What can hang from each mark:
Z325: Z417
Z553: Z978
Z845: Z105 Z417
Z129: Z607
Z857: Z213
Z105: Z845 Z856
Z607: Z129
Z91: Z213
Z738: Z129 Z144
Z856: Z129
Z978: Z213 Z553 Z738
Z144: Z856 Z881
Z881: Z144
Z39: Z105 Z324
Z417: Z325 Z845

Each row was made from one small tree. Brackets hold a mark, then the marks that hang from it, in the order of their numbers. Every link used is in the known rows. Write each row's tree.
Known rows:
{Z325 {Z417 {Z845 {Z105 {Z856 Z129}}}}}: [-13  -2  -2   5  -5  -2   4  -1 -10   1 -14  -2  -8   3   2  -7   4   8
  -2  -5  -1   2 -12   1  -2 -10 -19   7 -14   3   5  -3  -5]
{Z417 Z845}: [ -7   4  -3   0  -6   3   3   3   2  -5  -4  -9  -7   2   1  -5   8   6
  -1  -9  11  11   1   4  -1   5 -10   5  -7  -1  -5   6  -3]
{Z553 Z978}: [ -9   7  -9 -10 -10 -10  -3   2   9   2   4   6  -5  -9   4  -4  -6  -7
   3   6  21   6   2  -3   3  -1   8  -4   1   9   0  -1  -9]
{Z553 {Z978 Z213 {Z738 {Z129 Z607}}}}: [ -4  10  -6  -7   5 -21  -3  14  13   8   7   7   0  -1  10   6 -13 -10
  -3   9   7  -7   1   5  -3  -2  14   4   8   6   3   4  10]
{Z738 {Z129 Z607} {Z144 Z881}}: [  9   1   4  -7  -3  11  -3 -19   3 -13  -4   1   4  -3  -2  10 -14   3
   8   8  -3   3  17  -4  10  -5 -10 -12   4   1  -7   6   1]
{Z39 {Z105 {Z845 {Z417 Z325}} {Z856 Z129}} Z324}: [  8 -19   5   2   3  18 -15 -14  -9  -5   3 -20   1  -4  -3 -14   7   9
   0   2  -9  -8  -8 -12   8   2  -6   2 -16   1  -8  -1 -32]
{Z129 Z607}: [  6   3   2  -7  11   5   9   9   7   1   2  -7  -1   1   5   6  -3   8
   2   7   4   4   8  -2   0 -10   4  -3  -3   2   6   4 -12]
{Z607 Z129}: [ -1 -10  -3   2  -6 -17  -4   0   3   0 -16   6  -3  -5  11   4   1   3
   8  13   6   4   9  -7  12  -2   2  -3  11   5 -10   3  -9]
{Z857 Z213}: [ -8   3  -6  -2  -6  -4  -1   1  -3  -6   1 -11   6 -11   8   3   6  -4
   9   2   6  -4  15   7  -3  -5  -6  -4   4   0  -5   0   1]
{Z417 Z325 {Z845 Z105}}: [ -7   0   5   3   7   3   2   7   5 -14 -10 -13  -6   7  -5  -8   2   8
  -3 -15 -10   5  -5 -12 -10  -7 -15   2  -9   1  -6  12   2]
{Z417 Z325 {Z845 {Z105 {Z856 Z129}}}}: [-10  -8   3   0   2  -1   0   3   1 -12 -13  -9  -8  12  -2 -11   4  10
  -6 -15 -11  -1 -13 -10  -3  -5 -13   6 -14  -7  -6   2   5]
{Z845 Z417}: [-9  0 -3  7  5 11  1  3  3  0 -8 12  2  0  4  0 -2 -2 12 10  4  5 10 -3
  1  3 -4 -2 -2 10  4  5 -9]
{Z553 {Z978 Z213}}: [-15   9 -10  -8  -8 -22  -4   8   9   5  10  11   0 -11  11   4  -7 -11
   1   4  15  -1   1   0  -2   2  11   0   6   4  -3   1   4]
{Z553 {Z978 Z213 {Z738 {Z144 Z856 Z881}}}}: [ -7  15   1   5 -10 -14  -2  -1   7  12  12  13   0   0  -4  -1  -9 -16
  -3  -5   4  -2  -2   1  -4   4   6  -3  11   1   0  -7  11]
{Z881 {Z144 {Z856 Z129}}}: [  0   1  -6  -3 -15   8   6 -24   4   4 -10  -1  -4  -6   2   1  11   4
  -9   2   1   7   6  11  22   6  -4  -4   5  -8  -3  -6  -2]
{Z91 Z213}: [-7  9 -1 -1 -4 -6  2 -2 -2  1  1  2  7 -8  9  2  3 -3  8  4 -2  6 16  4
 -4 -3 -2 -3  8  0 -4  7 10]
{Z845 {Z105 {Z856 {Z129 Z607}}} {Z417 Z325}}: [ -9 -14   5   6  18   9   2   4   0  -4 -13  11   3  15   0  -5  -8   6
   3   5 -18 -13  -7 -16  -5 -13  -5   0 -10   4   8  -3  -3]
{Z105 Z845 Z856}: [  9  -3   0   0 -12  11   4  -3  -3   4   4 -17  -6   3  -2  -8  13   7
  -1  -3  17   6  -7  -1  -2   6   6   0 -13  -5 -11  -6 -10]
{Z39 {Z105 {Z845 Z417} Z856}}: [  6 -11  10   5  -2  21  -3  -2  -3   0   4 -13   4  -4  -7  -4   7   4
   2  -1   4  -9 -11 -11  -6   3   3  -3 -12   5   3  -7 -24]
{Z738 {Z144 Z881}}: [  6   7   4   2 -11  10   0 -17   2  -7  -3   2   0  -8  -7   2  -2  -4
   6  -5   3  11  14  -7   5   4  -9 -13   3  -1  -6  -1  -3]
{Z978 Z213 Z553 {Z738 {Z129 Z607}}}: [  7   0  -1  -2  24 -20   4  29   1   5  14   6   6  -2  10  21  -4   0
  -6   5  -9  -8   3  10 -11   1  12  10  13  -3  12   8  19]
{Z39 Z324}: [  6   0  -4   1  -6   7   0  -4  -1  -5   6  -9  -2 -13   0  -5   9   4
   2   3   8   9  14   3  11  -2  -6  -2  -1   4  -9   5 -17]
{Z738 Z129 Z144}: [  8   0  -6 -11 -11  11  -4 -16  -3 -19 -11  -2   3 -13  -1   5  -1   0
  10   7   3   8  14  10  14   1  -4  -7   4   1 -10  10   3]
{Z978 Z213 Z553 {Z738 {Z129 Z607} {Z144 Z856}}}: [  8   2   4  -2  13 -11   5  14 -11   3  19   5  10   0  -4  19  -3  -2
  -6  -1 -17  -6   0  15  -7   2   9   6  13  -8  10   5  21]
{Z881 {Z144 {Z856 {Z129 Z607}}}}: [  4   1  -2  -7  -7  11   9 -21   4   5  -7  -5  -3  -1   2   3   8   8
 -10   5  -3   5   5   9  20   2  -2  -4   3  -9   0  -5  -6]
{Z978 Z213 Z553 {Z738 {Z144 Z856 Z881}}}: [  1   7   8  13   4 -13   5  12  -6  10  21  12   6  -1  -8  13   1  -9
  -7 -13 -12  -2   0   4 -11  10   2   0  16 -10  10  -5  21]
{Z856 {Z129 Z607}}: [  1  -4  -8 -11  13 -10  -2   0   8   1 -16  -1  -3   1  18   0  -4   7
   1   8   5   1   5   0  13  -6   4   3   0  -3   5  -3  -7]
{Z978 Z213 Z553 {Z738 Z129 Z144}}: [  9   2  -2  -4  10 -13   0  14  -7  -2  10   6   8 -12   0  18   2  -6
  -3  -3 -10  -1   5  14  -8   9   9   6  14  -6   5   9  24]

Which tree is each row?
[ -1   1  -5  -3 -13   4  -2 -20  -7  -5 -10   0   1  -4  -2  -5   4  -1
   4  -3   1   7   3   9  18   2  -4  -6   3  -8  -2  -6  -2] -> {Z738 {Z144 {Z856 Z129}}}
[ -4   1   0   6 -14   2  -5 -26  -1  -2  -7   8   0   0  -3  -5  -4  -4
   3  -5   0   5   6  -2  16   4 -12 -10   7  -7  -3 -13   1] -> {Z738 {Z144 {Z856 Z129} Z881}}
[ -2 -11  -2   2  -5   0   4   2   2  -1 -11   2   0  -4   0  -3   8   3
  -4  -6   6 -11 -10  -5   1  -9   2   0  -1   0   5 -18   0] -> {Z845 {Z105 {Z856 Z129}}}
[  7   9   6   6  10 -14   5  14  -3   7  17   9   5  -7  -5  16   1  -9
  -5 -13 -11   0   4   1 -16  11   5   1  14  -8   8   1  19] -> {Z978 Z213 Z553 {Z738 {Z144 Z881}}}
[-11   1   3   7  -8   5   8   4 -11  -1  -5  -5  -7   1  -5  -4   5   8
  -2  -5  -1   5 -10   0  -8 -11 -19   5 -15   6   4   0  -6] -> {Z325 {Z417 {Z845 {Z105 Z856}}}}
[  3   1  -1   6  13  11  -3  -3   2   0  -8 -11  -1   8   3  -8  -2   4
   8   5   2  11   3 -11  -8   4  -5   1 -11   6 -10  15 -14] -> {Z105 {Z845 {Z417 Z325}}}
[ -2 -11  -3   2   4   6  -8 -10  -4   1 -13  -4  -5  16   9 -14   2   7
   4   6   0   2  -8  -7   4   8  -1   6 -18  -5 -11   0  -8] -> {Z105 {Z845 {Z417 Z325}} {Z856 Z129}}
[  1   7  -8  -6  -4 -10  -4   6  15   3  -2   6  -4  -3   3  -6  -8 -10
   0   9  17   1   2   3   5  -2   9  -1   7  13   3   0   0] -> {Z553 {Z978 {Z738 Z129}}}
[ 12 -18   7  -1   5  21 -10 -14 -10   1   8 -21   2  -3  -5  -9   8  12
  -2   4  -2 -12 -10  -9   5  -1  -2   4 -17   2  -2  -5 -36] -> {Z39 {Z105 {Z845 Z417} {Z856 {Z129 Z607}}} Z324}
[ -8  -4   7   2  -1   6   5   8   0 -14  -4 -12  -8  12  -8  -9   5   9
  -5 -16 -11   1 -10 -11  -9  -6 -13   2 -13  -4  -7   5   3] -> {Z417 Z325 {Z845 {Z105 Z856}}}
[  2 -10  -2  -1   6  11  -2  -9  -6  10  -6  -5  -3  18   8  -8   2  11
   2   8   7  -2 -10  -3   0   4   5   7 -18  -5  -3  -5 -13] -> {Z105 {Z845 Z417} {Z856 {Z129 Z607}}}
[  6  10   3   5   8  -8   4   3   0   9  -2   1   3   6   2   6   0  -5
  -4  -5 -12  -6   0  13   0   1   7   4   9 -11   6  -3  15] -> {Z978 Z213 {Z738 {Z144 {Z856 {Z129 Z607}}}}}
[ -6  -7   6  -4   8   1   3   5   1 -11 -10 -12  -8  18  -2  -8   0  14
  -7 -12 -15  -3 -13 -12  -6 -10 -11   6 -15  -7  -4   3   2] -> {Z417 Z325 {Z845 {Z105 {Z856 {Z129 Z607}}}}}
[  7   9  -5 -12  -9  -3  -4  -4   7  -2  -3   3  -3  -5  -4  -5  -7 -10
   2   5  13   5   3   6   5  -1   8  -4   5   9   0   2   0] -> {Z553 {Z978 {Z738 Z129 Z144}}}
[  1  -6   4   6   0  17   0  -3  -4   0   0  -8  -4  15  -2 -10   3   6
   5   5   0   6  -5  -9  -5   6  -2   1 -19  -1 -11   5 -10] -> {Z105 {Z845 {Z417 Z325}} Z856}
[ -8  -4   4  12  18  12   2   8   5  -7 -12   8   6   4  -5  -2  -7  -1
   7   2 -14  -4   2 -18 -12 -11 -10  -5  -2  14   6   8  -4] -> {Z845 Z105 {Z417 Z325}}
[12 -4 -3 -2 12 -8  3 20  3 -1  3  4  1 -5  2  6  3  0 -3  4  2  3  5  7
 -2  3  6  3 10  6 13  4  7] -> {Z978 Z553 {Z738 Z129}}
[  3  -1  -4   2  16 -23   1  27   1   3  10  10   6  -8  10  17   1  -6
  -5   1  -5  -6   4  11  -9   8  11   9  15  -2   9   6  23] -> {Z978 Z213 Z553 {Z738 Z129}}
[ -9  -9   5  13   0  19   8   5  -3   1  -3  14   5   2  -9  -1   3   1
   4   0  -1 -10  -6  -9 -10  -7  -3  -3  -5  10   9  -9  -5] -> {Z845 {Z105 Z856} Z417}
[  3   5   0   4  17 -22   7  32   1  10  15   8   3  -7   5  15   6  -6
  -6  -7  -4  -2   0   7 -15   8  13   9  12  -4  13   2  16] -> {Z978 Z213 Z553 Z738}
[ -3  12  -3  -2  -7 -16  -8  -2  11   3   5  13   0  -6   2   4 -13 -16
   0   2   6  -4   5   2  -1   4   6  -2  12   4  -4   1  15] -> {Z553 {Z978 Z213 {Z738 Z129 {Z144 Z881}}}}
[ -7  -2   3   4 -11  11   8   5  -2  -4  -1  -9  -6   4  -9  -5  12   8
  -7 -18   7  -2 -12  -1 -10  -3  -8   4 -10  -1  -3  -5   1] -> {Z417 {Z845 {Z105 Z856}}}
[ -2 -11  -6   3  -2   9  -5 -11  -6   7 -11  -2  -4  11   8 -12   6   6
   3   5  11   0 -10  -1   3  10   3   7 -16  -3  -7  -7  -9] -> {Z105 {Z845 Z417} {Z856 Z129}}
[  3  -1   6   2  -9  12  -2 -22  -1  -9   2   4   5   5  -6   6 -14   3
   5   7  -7   0  12   0  15  -6 -12 -13   7  -1  -4  -2   2] -> {Z738 {Z129 Z607} {Z144 Z856 Z881}}
[ 10  -8  -3  -8   0   3   0  -9  -2   7  -5 -17  -7  10   9  -8   6  13
  -3   2  12   0 -11  -1   4   2   8   6 -15 -10  -7  -9 -11] -> {Z105 Z845 {Z856 {Z129 Z607}}}
[ -9 -10   8  12   8  15   6   8  -1  -7  -6  11   3   9  -9  -4  -3   1
   5   2 -15  -8  -4 -16 -10 -10  -7  -6  -8   8   4   0  -2] -> {Z845 {Z105 Z856} {Z417 Z325}}
[ -7  11  -2   3 -12 -16  -7  -4   8   6   9  14   2  -1   0   1 -13 -16
  -2   2   4  -5   1   3   2   4   4  -3  14   3  -2  -4  17] -> {Z553 {Z978 Z213 {Z738 Z129 {Z144 Z856 Z881}}}}
[  5   7   4   5   6 -12   7  16 -11   8  19   7   7  -5  -9  12   7  -7
  -6 -12 -12   0  -3  13 -11   8   9   4  13 -10  11   0  19] -> {Z978 Z213 Z553 {Z738 {Z144 Z856}}}
[ -4  11  -4  -7  -1 -18  -3   0   3  12   5   7   0   3   3   0  -9 -10
  -5  -1   2  -4  -6   7   1  -2  13   4   7  -3   5  -5   8] -> {Z553 {Z978 Z213 {Z738 {Z144 {Z856 {Z129 Z607}}}}}}
[  2   4   0   2   8 -18   3  11 -10   8  11   8   6  -4  -1  11   6  -6
  -7 -11 -12  -2  -4  14  -5  10   9   7  14 -13  11  -3  20] -> {Z978 Z213 Z553 {Z738 {Z144 {Z856 Z129}}}}
[  2  12  -3 -12   0 -13  -3   3   6   3   7   5   2  -4   2   7 -12 -10
  -1   6   4  -4   2   7  -3  -1  13   2   7   3   0   6  10] -> {Z553 {Z978 Z213 {Z738 {Z129 Z607} Z144}}}
[  0   9  -1   0 -14  -4  -6 -10   9   2   2   9  -3   2  -7  -7 -12 -12
   0   3  10   1   2   1   7   0   1  -8  10   9   1  -6   3] -> {Z553 {Z978 {Z738 Z129 {Z144 Z856 Z881}}}}
[  7  14  -2  -9  -7  -2   1  -1   6   4   2   0  -5  -4  -8  -7  -3 -11
   0  -1  14   8   0   2  -1  -1   9  -4   3   7   3   0  -5] -> {Z553 {Z978 {Z738 Z144}}}
[ 11 -14  10   5  -5  29  -7 -10 -11  -1  15 -21   4  -8 -13  -9  13   8
   0   0   1  -7  -7  -9   0   2  -4   0 -14   7  -6  -2 -36] -> {Z39 {Z105 {Z845 Z417} Z856} Z324}
[  6  -2   1  -8  -7  15   1 -17  -7 -12  -1  -4   6   0  -5   5  -6   6
   5   9  -5   3   9  10  16  -8  -4  -8   3  -2  -2   5  -1] -> {Z738 {Z129 Z607} {Z144 Z856}}
